Each row comes from the steps of one walk. Every step used is in the known rows, and no mark comes twice. Write the walk behind each row, first mark first.
In the rows, zero is written as 128.
Known rows:
lagad/purus: [113 122 111 141 141 153 178 120 113 134 137 159 133 139 105 126 113 149
 103 135 115 130 138 122 145 118 130 128 153 133 102 122 114 130 126 135
  93 127 117 144 136 109 122  93 141 136 123 159 145 129 134 130 133 118
 139 116 107 143 113 124 134 155 139 131 174 132 140 170 157]
lagad/purus/semomip/nusogo/sedo: [ 83 129 114 130 127 162 180 110  95 123 178 136 152 106 138 170 104 146
 162 140  89 140 178 103  98 102 134 146 113 146 124  91 145 170 128 168
  92 173  69 161 114 136 184 119 112 127  86 194 115 149 138 128 131  98
 130  56 120 137  72 143 152 151 133 120 191 142 179 124 168]
bobi/nusogo: [114 129 128 138 151 137 138 142 135 167 122 105 143 132 109 143 141 133
 132 165 132 129 148 117 104 115 142 117 115 141 139 115 138  83 147 114
 175 126  99 149 150 149 127 114 126 141 143 131 145 116 114 134 123 111
 154 147 144 132 116 138 118 110 137 120 142 120 134 113 104]
semomip/purus/lagad/vako/segom: [136 137 126 119 107 103 153 132  98  47  46 103 161 145  85 178 104 121
 115 138  68  84 154 135  87  66 139 125  79 162  94 144 121 129  79 147
 127 144 118 112  75 165 125 172 166 143  94 105 102 180 106  78 133 132
 124 119  86 122 124 131 146  70  73 118  57 105 146 182 165]
sedo/nusogo/bobi: [ 87 131 119 144 194 138 155 146 117 141 116 129 146 124 111 152 176 146
 152 189 112  99 149 135 106 164  98 130 134  75 137 129 122 141 108 150
 135 114 108 135 138 153 128  97 116 128 136 167  72  91 133 119 114 129
 112 128 207 110  99 151 128 106 157 103 154  99  82 151 151]
semomip/purus/sedo/nusogo: [ 84 122  90 137 146 166 166 183 104 169  86 121 169 138 129 164 115 121
 155 159 132 109 138 141  58 100 106 136  70  88 143 147 124 157  65 160
 151 178  44 117  46 152 136 131 144 104 109 185  65 132  74 148 136 107
  88 112 169 118 128 140 149 128 138 122 137 137 122 143 152]
vako/segom/purus/sedo/nusogo: [116  92 147 113 120 130 208 185 108 187  66  99 166  99  89 116 124 105
 147 166 153 100 119 113  50 118 132 112  97 126 130 133 127  97  83 140
 182 115  56 106 110 149 157 111 130 145 119 215  70 150  82  85 164 117
 119 140 184 101  97 177 173 121 139 168 110  96 102 129 179]
purus/semomip: [128 141 143 118 116 125 131  94 123 147 133 112 128 121 100 127 126 110
 151 106  94 122 131 136 115  97 150 175  93 131 156 115 159 140 152 140
 130 165 110 145  96 143 165 127 128 118 117 140 136 147 115 124 136 113
 136 106 116 132 123 120 123 129 106 154 104 148 156  85 138]
semomip/nusogo/sedo/purus/lagad: [100 142 149 148 109 138 173 146 128  56 129 116 158 134 167 225 153  84
 193 178  84 102 169 137  64 142  99 179 123 176 128  97 136 179 115 202
 147  99  97  97 108 133 193 164 147 132  97 121  56 140 142  78  87 120
 126 111 156 110 105 119 175 112 122  92 176  60 133 158 185]
semomip/purus/sedo/nusogo/bobi: [ 72 128  55 150 185 176 178 173  91 153  96 126 181 149 139 137 132 132
 151 191  88  89 159 143  56 133  98 154  85  74 162 154 123 169  63 177
 144 135  49 106  72 170 147 100 115 121 114 204  32 135 130 146 122 119
  74  74 206 112  95 169 154 109 145 102 130 107 105 184 167]
vako/segom/purus/lagad: [156 106 169 100  71  88 193 151 103 122  65 105 135 125  93 138 121  75
 116 143 106 117 106 101  90 113 145 170 104 173 108 106 149 127 130 133
 133 101  98  93 146 139 132 142 137 156 117 122 110 169 119  76 138 113
 134 128 122 104  88 128 166 117  88 144  94  90 117 160 184]
sedo/nusogo/semomip/purus: [ 98 154 182 149 174 167 141 151  91 130  99 137 170 126 135 201 110 167
 167 174 149  99 155 112  84 148  98 155  74 101 121 123 107 141  51 139
 173 146  75 123  67 169 135 145 157  98  88 150  81 129  80 193 123 128
 113  94 134 123 107 162 141 145 149  80 149 113  95 132 176]
rade/segom/purus/semomip/nusogo: [133 114 135 108  90 135 126  82  68 150 143 106 160  83 105 159 158 105
 121 151  94 143 135 109  72  68 160 161 155 177  92  88 174 111 131 117
 144 132  60 131 109 182 183  58 128 123 108 135 123 153 122 162 151 126
 146  54 159  80 115 168 188 157 106 146 148 135 145  54 176]
segom/purus: [156 104 138 119 105 134 179 147  98 132  96 124 135 117 128 121 137 104
 119 152 146 135 103 111 111 131 109 133 152 128 112 119 144 102 111 109
 127  90 126 108 139 117 147 100 129 127 137 137 108 146 137 152 151 142
 138  96 154 116  95 149 167 145 128 132 162 116 128 117 173]
nusogo/sedo/purus/lagad/vako: [102 140 143 134 103 141 176 131 130  22  89 100 158 140 123 169 153 119
 196 159  52  67 175 130 108 147  94 144 108 126 141 134  97 160 119 180
 157 107 177  97 135 144 206 175 141 137  99 147  74 140 143  86  94 147
 109 116 136 155 129 118 159  67 103 121 108  73 143 170 191]
purus/lagad/vako/segom: [159 138 155 116 106  95 153 110 122  47  75  99 147 120  84 156 102 119
 125 130  87  88 136 135 120 104 154 115  95 159 102 144 134 128 128 130
 147 135 156 123 116 159 136 181 142 153 110 136 123 166 108  41 137 127
 146 145  85 137 133 136 152  59  59 139  44 102 145 181 143]
segom/vako: [133  91 127 101 122 132  95  93 138 111 126 131 143 154 149 103 157 140
 123 126 130 124 120 146 135 163 117 120 144 147 114 126 125 126 139 124
 119  93 137 122 137 114 136 126 111 116 127 144 119 134 118 150 130 166
 136 133  88 125 117 134 119  93 132 146 146 117 154 119 127]
sedo/purus/semomip/nusogo/bobi: [ 82 145  59 145 160 167 186  98 133 109 133 116 167 133 129 186 207 117
 188 162  41 111 187 162  91 110 138 199  87 154 131 103 170 139  88 179
 150 131  81 146  82 163 181 103 100 126 127 144 102 121 140  95 120 148
 143  89 186  96  96 137 124 103 119 116 167  88 135  69 166]
lagad/vako/segom/purus/semomip: [131 113 133  95  80 104 200  98 105  91  67  68 157  91  46 113 142 115
 141 110  93 108 137 114  90  59 162 126  84 153  95 130 144  74 111 107
 146 156 129 142 111 176 185 116 126 139 109 162 125 175 110  92 190 149
 140 102 116 125  95 150 150  95  89 186  87 127 168  70 190]
lagad/vako/segom/rade: [139  93 135 127 113 134 135 106 140  72  66 115 148 121  57 128 153 152
 103  87 128  81 109 121 118 120 153  76 149 152  82 152  98  68 125 102
 133 128 161 111 118 143 105 145  85 144 105 154 154 140 109  97 180 146
 150 145  74 126 156 135 130  55  74 164  79 101 175 157 137]
sedo/nusogo/semomip: [107 150 214 140 155 161 135 130 105 141 121 134 145 106 128 177 139 166
 164 149 159  92 147 119 114 164 111 129 116 127 112 115 124 134  87 127
 174 142 121 140 120 186 140 151 119  98 107 174  94 104  68 156 121 126
 121 132 145 127 105 158 145 143 141 112 165 131 101 157 157]
rade/segom: [127 129 160 126 107 118  92  91 111 125 141 141 124 117 106 118 153 122
 101 136 100 122 138 128 124 119 148 114 163 153 116 117 132 134 140 103
 142 112 116 137 139 167 136  96 137 131 123 130 134 130 118 129 117 134
 117 128 130 113 164 146 138 128 115 136 103 144 109  96 139]
sedo/nusogo/semomip/purus/lagad/vako: [119 171 191 135 157 162 139 134  73  46  79 102 182 133 110 227 102 161
 160 180  94  58 159 135  75 128  98 161  80 133 101 138 115 172  66 154
 174 160 118 129  70 215 153 174 161  95  82 141  67 134  53 148 118 128
 119  84 120 141 124 132 183  93  80  77 126 113 113 212 191]
segom/purus/lagad: [163 107 156 109  97 101 182 144  77 117  81 104 133 116 125 138 102  78
 125 174 110 112  93 116  88 124 113 166 144 143 126 101 138 144 123 128
 128  95 125 102 138 135 162 131 158 139 131 103 109 148 112 120 125 123
 132  81 150 131  82 118 186 124  90 130 139  94 107 160 181]
vako/segom/purus/semomip/nusogo: [132 115 151 105 102 113 161 121 105 133 119 105 146  80 102 180 136 100
 127 137 107 127 127 102  63  67 164 162  90 196 102 100 189  95 106 114
 144 143  56 131 101 155 151 112 137 144 111 150 127 168 110  99 169 129
 158 103 149  81  71 173 164 147 114 159 145 113 160  82 171]
lagad/vako/segom/purus: [139  94 137 113  96 109 171 126 101  84  66  93 163 105  73 117 143 136
 117 149 115 100 126 105 113  95 133  86 108 149  80 147 117  60  99 111
 151 123 155 112 135 141 147 123 140 148 116 163 125 157 123 107 182 162
 157 146 106 118 111 159 166  86 110 167 111  91 132 122 177]
semomip/purus/sedo: [105 121  61 128 129 158 166 162 113 157 112 128 157 137 131 118 103 112
 139 127 101 118 145 144  86 107 128 159  72 104 164 143 122 167  84 158
 129 159  66 108  57 138 153 137 144 124 119 162  89 163 110 150 142 125
  90  85 125 136 123 157 149 121 127 129 113 147 142 143 144]
semomip/nusogo: [114 131 126 124 143 141 109 124 114 105 151 136 135 124 149 183 136 137
 130 145 149 130 146 137 101 114 133 126 133 180 104 117 150 145 131 125
 124 143  91 140 117 133 128 117 128 122  97 124 131 116 128 129 127 135
 170 116 144 114 133 139 136 138 119 119 170 116 130 149 113]
purus/sedo: [119 124 106 109 117 153 147 152 133 158 134 127 153 118 132  94 104 117
 134 128 123 117 127 148 114 127 138 139  93 116 150 130 125 136 121 148
 153 150  97 124  97 140 159 135 104 127 129 184 112 146 131 116 140 111
 126 106 137 131 129 131 148 111 102 136 105 147 141 139 122]
sedo/purus: [107 134 104 144 131 149 175 141 156 111  88 130 132 139 119 147 179 118
 148 147  96 114 146 137 120 143 126 153 111 131 132 134 116 134 100 155
 152 116 133 113 107  94 151 146 150 132 152 120 117 118 126 102 119 148
 120 144 130 118 132 123 119 134 144 123 151  95 127  96 151]

Which walk is each row?
[112 142  75 122 154 137 135  93 107 123 149 120 133 114 134 174 144 119
 169 147  80 149 167 132  92  94 144 167  97 141 136  97 163 162 109 158
 109 157  78 163 110 183 158  92  90 112 117 142 121 129 142 111 118 121
 149  59 178 111  81 154 132 109 112 115 140 119 133 102 148] | purus/semomip/nusogo/bobi
[126 102 154 111  69 107 151  81  84 135 115 102 147  82  85 103 160 105
 121 126  67 119 119 107  95  84 165 171 154 151 115  98 164 105 150 120
 136 116  96 124 120 169 178  66 140 126 132 145 121 152  98 155 146 131
 111  67 155  96 122 167 179 148 104 157 112 149 148  41 197] | rade/segom/purus/semomip
[ 62 138 128 139 121 153 202 130 163 130 109  72 184 127  96 173 173 104
 221 178  64 122 187 109  77 119 141 161  63 132 164 109 138 122 120 163
 178 126  80 134  99 155 201 127 119 138 127 165 100 150 119 118 107 119
 100 134 131 145  90 144 125  94 149 110 129 119 163  51 163] | bobi/nusogo/sedo/purus/semomip
[ 88 152 100 127 125 163 159 110 149  98 122 113 155 118 122 197 182 112
 186 159  96 116 173 155  77  86 145 176  86 178 128 107 155 154 121 154
 169 149  77 137  72 133 188 133 130 120 133 118 126 128 108 109 128 131
 155 123 146 101 129 129 122 145 129 126 175 111 163  57 166] | sedo/purus/semomip/nusogo
[100 140 123 129 148 195 145 154 102 168 108 108 204 122 140 166 104 145
 152 199 129 114 180 104  72  79 152 157  12 107 149 109 144 132  46 149
 185 147  54 142  64 206 156 157 127 116 120 180 119 173  82 186 145 126
 125  57 121 147  83 156 147 100  97  94 131 145 151 144 135] | bobi/nusogo/semomip/purus/sedo
[117 171 194 144 151 135 143 160  75 108  69 130 162 143 127 223  87 134
 170 186 114  85 150 131  81 128 108 189  77 127 118 111 114 187  68 166
 158 139  83 105  76 190 136 180 174  95  93 124  72 145  55 155  97 101
  98  86 129 124 100 128 163 126 110  60 146 116 100 207 173] | sedo/nusogo/semomip/purus/lagad
[ 77 144 139 127 112 139 199 120 156 107 111 103 153 124 108 156 169 107
 230 116  61 111 160 130  94 129 123 165  59 114 157 120 130 161 100 165
 156 124 117 130  97 132 222 152 110 117 116 180  92 160 140 108 110 136
  77 118 122 146  99 127 130 126 138 122 129 116 159  73 187] | nusogo/sedo/purus/semomip
[ 90 132 130 142 124 149 162 143 147  98 119 133 151 142 140 149 181  97
 195 134  93 111 174 119 107 159  94 144  99 115 143 132  99 147  96 175
 140  90 137  91 116 110 177 144 125 137 125 163  76 140 149 105 108 139
  80 141 135 139 120 127 136 117 153 110 145  84 135 103 183] | nusogo/sedo/purus
[106 141 142 129 118 120 176 131 146  76  82 117 135 148 124 164 156  80
 155 177  77 108 137 148 108 145 114 180 120 159 136 114 127 165 112 171
 165  93 131  98  98 118 166 155 161 136 134 108 101 128 122  79  83 130
 127 144 137 128 128 101 153 114 107 111 108  84 124 138 168] | sedo/purus/lagad
[135 118 132 122 115 130 133 110 138  74  78 100 144 121  90 129 135 156
 121 114 118 111 159 132 139 100 144  79 102 149  95 159 105  81 104 106
 142 150 151 127 111 156 124 145 119 155 120 151 142 140 120  75 155 148
 145 162  90 123 151 139 121  76 102 165  82 119 151 132 143] | lagad/vako/segom
[144 114 128 100  96 138 176  93  89  75  79  63 174  67  79 160 150 128
 148 139 115 117 155 116  80  46 162 129  92 185  73 110 156  78 102 114
 141 162 103 148 103 176 173 104 138 137  99 173 123 162 103  96 194 153
 192 122 112  92 103 174 162 102  86 187 115 104 169  89 180] | lagad/vako/segom/purus/semomip/nusogo
[128 145 150 123 110 103 184 119 159  37  39 108 152 132  57 176 150 114
 149 162  58  84 152 143 111 104 141 160  93 189 104 147 106 130 115 167
 179 111 151 115 103 144 153 174 155 154 121 126 112 143 110  30 127 142
 136 193 100 120 152 118 156  60  77 143  72  67 136 159 168] | sedo/purus/lagad/vako/segom
[ 70 137 105 149 139 166 184 179 153 138 101 113 174 146 124 173 179 124
 188 183 104 107 181 102  88 157 112 120  97 128 146 128 121 113 108 156
 174  84  96 105 152 136 181 128 130 135 141 152  87 146 131 122 102 142
 123 163 147 125 103 148 128  89 182  89 155  85 144  95 149] | bobi/nusogo/sedo/purus
[148 101 165 119  96 103 149 103 124  35  53 108 152 126  52 139 134 129
  95 118  89  61  91 114 105 112 163 126 143 176  98 126 113 102 144 131
 119 107 162  99 122 163 117 165  97 155  99 134 146 143  99  59 163 116
 137 129  77 118 141 122 153  37  50 153  56  97 161 195 153] | purus/lagad/vako/segom/rade
[101 148 134 140 120 150 173 135 117   7 123 107 169 135 140 233 143 125
 189 175  80  92 195 122  82 136  93 154 110 179 116 122 112 178  98 185
 162 104 153 105 129 154 211 168 148 128  86 143  76 130 141  70 101 134
 159 102 148 136 118 114 179  81  94  90 143  71 151 173 182] | semomip/nusogo/sedo/purus/lagad/vako
[112 135  83 146 172 144 110 125 113 106 155 144 156 135 155 179 150 144
 125 166  98 129 157 133 104 127 121 152 147 146 117 103 152 143  99 155
 110 119 106 139 143 153 134 102  94 131 110 137 117 117 170 119 117 140
 157  76 184  90 100 159 131  98 114 106 179  99 120 144 131] | semomip/nusogo/bobi
[101 139 124 130 123 176 133 148  94 151 112 127 192 129 145 138  89 136
 141 136 117 100 150 133  96 100 136 163  41  99 145 123 128 136  40 177
 143 155  95 121  33 178 163 160 131 103 112 191  94 173  91 177 143 138
 100  49 107 151 103 151 155 114  88 100 118 162 138 139 165] | nusogo/semomip/purus/sedo
[ 97 128 139 134 134 147 113 134 119 101 179 131 134 119 171 177 111 122
 155 137 141 122 165 119  89 146 113 118 135 143 126 105 130 149 113 142
 125 125 111 117 146 134 149 135 121 123  79 147  89 138 157 141 113 130
 146  96 163 117 111 147 142 128 150 102 172 110 145 134 137] | semomip/nusogo/sedo
[127 108  99 109 137 113 187  88  86 122 103  89 174  95  99 141 167 103
 132 144  74 130 147 110  76  82 167 161  84 172  99  91 176 103  91 144
 125 134  60 137 116 168 156  99  99 148 110 173 102 166 132  88 154 143
 161  74 175  83  46 183 153 123 108 152 139  88 131  99 183] | vako/segom/purus/semomip/nusogo/bobi
[103 134  53 136 180 165 190  57  84 117 153 146 144 116 102 167 139 151
 154 164  40 140 178 129 106  89 151 167 108 144 114  93 152 155 115 177
  83 161  67 170 114 162 156  81  96 136  97 172 129 121 148 122 145 118
 161  53 166 127  60 149 137 119 116 121 202 121 153 139 176] | lagad/purus/semomip/nusogo/bobi
[120  97 148 105 110 125  68  76 117  96 140 141 136 141 133  95 161 134
 106 111 104 121 120 141 133 147 140 120 190 170 106 119 122 122 145 115
 122  82 138 115 146 146 130  78 114 122 124 143 118 130 111 169 125 164
 125 104 119 113 160 164 135  82 120 146 124 135 140  86 145] | rade/segom/vako
[131  80 143 121 123 117 127 129 141 127  87 157 137 132  78 123 148 132
 100  96 135 104  80  98 102 135 160  98 136 169 112 123 121  84 116 116
 122 111 132  93 126 134  89 137  91 142 116 141 149 157 111 110 159 130
 129 133  87 104 139 136 125  86  99 155 101 100 148 139 145] | vako/segom/rade
[124 139 114 115 127 135 139  92 122 115 148 109 131 107 127 184 136 133
 150 124 123 147 143 128  94  80 155 160  98 167 128 107 178 158 138 129
 138 170  66 167 104 164 154 134 119 112 101 132 127 132 110 118 140 112
 172  94 131 108 128 154 143 142 115 135 156 149 180 103 127] | purus/semomip/nusogo
[ 99 146 134 151 129 151 188 159 140  47  76  83 177 134 102 193 166 117
 198 214  73  91 197 114  86 142 110 138  87 139 142 119 115 124 119 167
 188  90 133 110 143 179 207 171 121 147 125 138  92 130 127  84 101 135
 130 142 130 146  99 128 156  38 112  88 118  64 145 148 169] | bobi/nusogo/sedo/purus/lagad/vako
[ 92 121 101 151 158 182 216 162 104 170 136 139 156 134  79 117 129 154
 148 176 132 125 141 130  91 117 111 125 118 104 123 131 113 157 110 153
 147 141  57 132 105 129 153  92 126 131 116 234  98 102  83 106 143  97
 133 119 149 134 110 145 152 152 146 143 186 143 122 166 159] | lagad/purus/sedo/nusogo
[142  86 138 112 103 100 176 144 116 132  71 112 144 121  94 110 119 106
 114 132 130 128 106 112 110 115 140 112 110 162  98 126 135  66 103 115
 125  98 106 106 134 121 131 118 133 156 132 141 113 174 125 114 164 146
 132 138 122  98  99 164 158 135 133 161 112  91 126 123 174] | vako/segom/purus
[137 144 104 130 115 117 139 142  86 108  94 128 123 142 137 174  86  98
 130 157  86 119 133 133  89 105 120 168 107 140 139 124 131 180 110 169
 123 125  90 105  82 142 130 154 167 125 108  84  99 160 109 138 112 103
 115 101 132 136 104 120 152 120  97  99 107 110 129 181 161] | semomip/purus/lagad
[165 114 159 111  99 136 176 126  81  44  77  77 151 120  95 137 106 109
 122 143  93 118 111 116 108 118 112 142 138 135 117 124 147 130 129 124
 136 119 167 112 133 163 180 128 132 141 120 120  99 142 119 118 150 149
 139  88 146 132  97 131 192  96  82 149 110  92 123 162 197] | segom/purus/lagad/vako
[ 65 121  60 150 186 193 231 153 109 157 126 145 163 140  85 110 133 162
 145 198  88 103 162 136 107 142 117 128 119  74 134 127 102 164  85 172
 125 120  74 140 112 153 155  70  94 127 106 246  79 100 135 103 137 107
 107  86 192 132  79 151 152 107 140 125 178 107 103 181 179] | lagad/purus/sedo/nusogo/bobi
